What can hang from each mark
lefopiv: detovam nofu vuban
vuban: girub nurol pibov
girub: nofu vuban
pibov: nofu vuban
nofu: lefopiv pibov
nurol: detovam
detovam: girub lefopiv pibov

Each row was made from one small tree. The marks that hang from a mark follow it in brackets, in alphabetical order. Every link used is in the known rows. Write each row's tree.
(in the rows, 128 means zero)
Known rows
vuban(girub nurol pibov(nofu)): [ 85  85  86 107 179 163 130 114 105 120  92  97  61 173  99 148 123  55
 216 157 111 182 111 141 105]
nofu(lefopiv(detovam vuban(girub nurol)) pibov): [109 153 182 163 120 124 144 149 185 137 122 165 118  60 160 132 172 138
  99 148 167 151  75 128 171]
nurol(detovam(girub(nofu) lefopiv)): [112 151  97 128 120 100 111 132 120 139 129  83 150 117 110 113  85 104
  98 114 113 109 121  91 104]
vuban(girub): [151 100 124 122 129 102 106 112 107 108 107 138  94 155 107 112 132 129
 142 139 118 141 101  76 122]
nurol(detovam(lefopiv pibov(vuban(girub)))): [150 134 126 111 130  98 104 156 135 109 149 125 105 134 141 145  95 151
 151  95  97 113 133 131 100]
nurol(detovam(girub(nofu(lefopiv)))): [132 131 109 157 122  98 132 114 129 147 124 111 126 111 113  95 124 110
 110 156 108 107  87  93 114]
girub(nofu(lefopiv(detovam)) vuban(nurol pibov)): [ 58 143 118 141 131 130 141 109 107 181 144 130 203  61 116 109 227  99
 206 206 135 139 159 137 191]
lefopiv(detovam(girub pibov)): [128 148 146 134 119  98 143 113 137 133 104 151 106  78 166 127 156 143
  72  96 143  87 136 131 117]
vuban(girub nurol): [121 115 113 139 105 143 119 133 119 118  96 143 101 178  83 125 153  86
 183 135 122 141 110  96 128]
vuban(girub nurol(detovam(lefopiv(nofu) pibov))): [105 126  98 139  90 139  99 177 135 106 104 131  99 158 106 149 116  73
 154 139 119 139 126 105  89]
nofu(pibov(vuban(girub nurol(detovam)))): [147 119 162 135 158 138 124 155 165 115 128 175 115 191 132 119 125 132
 178 105 131 136  78 156 140]
nofu(lefopiv(detovam) pibov(vuban(girub nurol))): [137 144 175 198 152 145 164 143 172 128 145 212 139 116 141 148 186 134
 136 143 146 146  76 176 192]
vuban(girub(nofu(lefopiv(detovam))) nurol pibov): [ 65 118 100 147 142 160 132 145 127 179 114 127 111 114 114 147 191  46
 227 205 129 162 128 113 172]
lefopiv(nofu(pibov(vuban(nurol)))): [166 109 154 133 122 177 117 142 141 126 146 158 179 179 127 131 107 150
  87 131 162 120 137 161 146]
girub(vuban): [139 125 146  99 122  83 118  84  84 111 127 135 173 122 101  80 161 172
 137 122 126 125 140 109 133]
lefopiv(nofu): [168  98 126 122  92 143  94 116 105 118 136 116 170 141 100 123 103 144
  52 151 154 110 142 106 118]
detovam(girub(vuban)): [133 139 138 129 134  96 161  81  85 112 100 144 135 140 118  76 141 156
 110 100 118 131 144 106 115]
nofu(lefopiv(detovam(girub)) pibov): [137 154 185 180 159 116 177 108 164 141 114 178 145  78 152 116 165 139
  36 131 159 124  74 153 169]
pibov(nofu vuban(girub nurol(detovam(lefopiv)))): [132 108  72 151 153 140 117 131 117  75 162 116 102 168  93 168  92 104
 195 123  94 163  89 159  96]
detovam(girub pibov(nofu vuban)): [170 108 110 123 180 126 178  79 116 119 132 148  72 155 189 131 106 172
 117  98  93 107 164 174 100]
nofu(lefopiv(detovam)): [142 145 151 169 105 107 139  99 127 137 148 139 163  54 101 133 179 140
  67 150 141 107  96 129 160]
nurol(detovam(girub lefopiv(nofu) pibov)): [133 142 114 123 109 115 121 150 126 118 116 108 117 128 144 131  69 125
  51 104 120 108 151 119  72]

Write each row's tree
[138  89 118 119 158 102  98 118 133 144 111 155 115 150 148  97 144 119
 155 179 132 139  96  68 158] -> vuban(girub(nofu(pibov)))
[130 139 106 109 128 145 128 155 126 152 157 143 140 156 164 166 136 135
 188 113 102 110 212 137 155] -> detovam(lefopiv pibov(vuban(girub(nofu) nurol)))
[103 139 132 122 100 101 115 117 104 109 120 126 169 133  73  85 159 125
 177 121 120 126 117 125 108] -> girub(vuban(nurol(detovam)))
[ 70 151 114 115 124 185 135 167 122 145 103  67 130 160  85 146  82  55
 139 101 128 142 158 158  96] -> vuban(nurol(detovam(girub lefopiv(nofu))) pibov)
[136 138 115 146 118 146 119 166 125 101 153 135 123 181  91 153 120 119
 207  97 103 141 119 138 127] -> pibov(vuban(girub nurol(detovam(lefopiv))))
[107 120 130  99 100 128 100 154 156 156 123 113 108 124 156 112 136 130
 176 147 147 140 128  73 147] -> lefopiv(vuban(girub(nofu(pibov)) nurol))
[136 152 148  52  99 107 114 138 130 150 147  80 131  85 182 145  96 191
  85  76 129  92 214 112 121] -> detovam(lefopiv(vuban) pibov)
[113 165 148 182 114 115 185 103 129 136 120 175 139  63 141 121 205 135
  97 141 130 115 140 152 151] -> nofu(lefopiv(detovam(girub(vuban(nurol)) pibov)))
[143 128 133 120 128  93 133 124 137 124  96 125  77 130 145  97 105 135
 106 102 104  91 113 120  75] -> nurol(detovam(girub pibov))
[138 120 152 169 113 155 103 168 157 104 140 186 161 125 135 153 138 129
  82 145 186 138  98 155 150] -> lefopiv(detovam nofu(pibov(vuban(girub nurol))))
[183 101 159 126 135 158 110 135 135 120 151 159 175 171 138 126  96 171
  65 131 162 117 136 152 145] -> lefopiv(nofu(pibov(vuban)))
[ 99 160 158 100  59 115 108 156 167 147 132 109 117  41 169 145 161 159
 120  92 168  88 157 132 124] -> lefopiv(detovam(pibov) vuban(nurol))
[121  72  96  88 203 124 118  94  93 110 102  98  52 150 120 136 104 102
 177 160 106 181  99 117 104] -> vuban(girub pibov(nofu))
[157  98  84 186 158 159 164  96 111  94 166 153 103 156 104 162 146 118
 186 164  95 165  98 170 140] -> pibov(nofu(lefopiv) vuban(girub nurol))
[145 121 122 148 115 143 117 156 130 103 146 150 105 184  90 137 134 124
 220 111 105 134 102 139 123] -> pibov(vuban(girub nurol(detovam)))
[131 134  95 105 168 114 169  88 107 121 114 102  98 124 176 142  77 135
  57  87 101 118 181 144  92] -> detovam(girub lefopiv pibov(nofu))
[113 130 102 184 144 113 170  63 106 100 130 133 140  69 104 129 163 112
  91 160 125 149  88 155 122] -> pibov(nofu(lefopiv(detovam(girub(vuban(nurol))))))
[137 135 115 119  92 115  77 150 117 107 143  79 171 119  82 136  68 120
  61 118 134 116 114 108  89] -> nurol(detovam(lefopiv(nofu)))
[143 145 155  81  99 138  94 154 135 129 152  81 184 106 148 141  59 172
  23 102 168 131 170 109 133] -> detovam(lefopiv(nofu(pibov) vuban))
[107 111 112 163 135 145 135 132 148 162 109 169 130 155 125 115 183  72
 185 199 130 148 100  96 181] -> vuban(girub(nofu(lefopiv pibov)) nurol)
[ 95 151 111  98 180 117 169  88  67 113 114  89 144 127 125 119  91 131
 107  87 109 169 179 137 109] -> detovam(girub(vuban(pibov(nofu))) lefopiv)
[125 156 123 111 125  97 134 139 132 127 112 102 106 121 142 122  83 129
  85  79 106  98 140 123  79] -> nurol(detovam(girub lefopiv pibov))
[161 126 142 103 120 149 141 128 134 147 148 154 128 165 155 139 151 165
 173  95 112  77 186 174 140] -> detovam(pibov(vuban(nurol)))
[183 129 190 152 173 142 170 109 154 145 162 180 162 140 149 121 146 182
 103 130 130 119 108 176 188] -> nofu(lefopiv pibov(vuban))
[133 120 160  99  77 169 101 162 161 137 133 111 158 130 148 122  95 155
  66 128 184 126 147 122 128] -> lefopiv(nofu(pibov) vuban(nurol))
[110 102 126  59 134 116  95 142 124 165 127  74  82 100 163 116 117 147
 186 155 130 151 153  65 137] -> lefopiv(vuban(girub(nofu) pibov))
[ 87 161  97 140  95 142 122 147 130 147 121  88 156 143  85 127 115  66
 140 107 119 109 131 115 111] -> vuban(nurol(detovam(girub(nofu) lefopiv)))
[121 107 132  49 144 126 108 106 117 138 139  41  95  91 146 129  83 170
 131 117 134 138 146 124 104] -> lefopiv(vuban(pibov(nofu)))
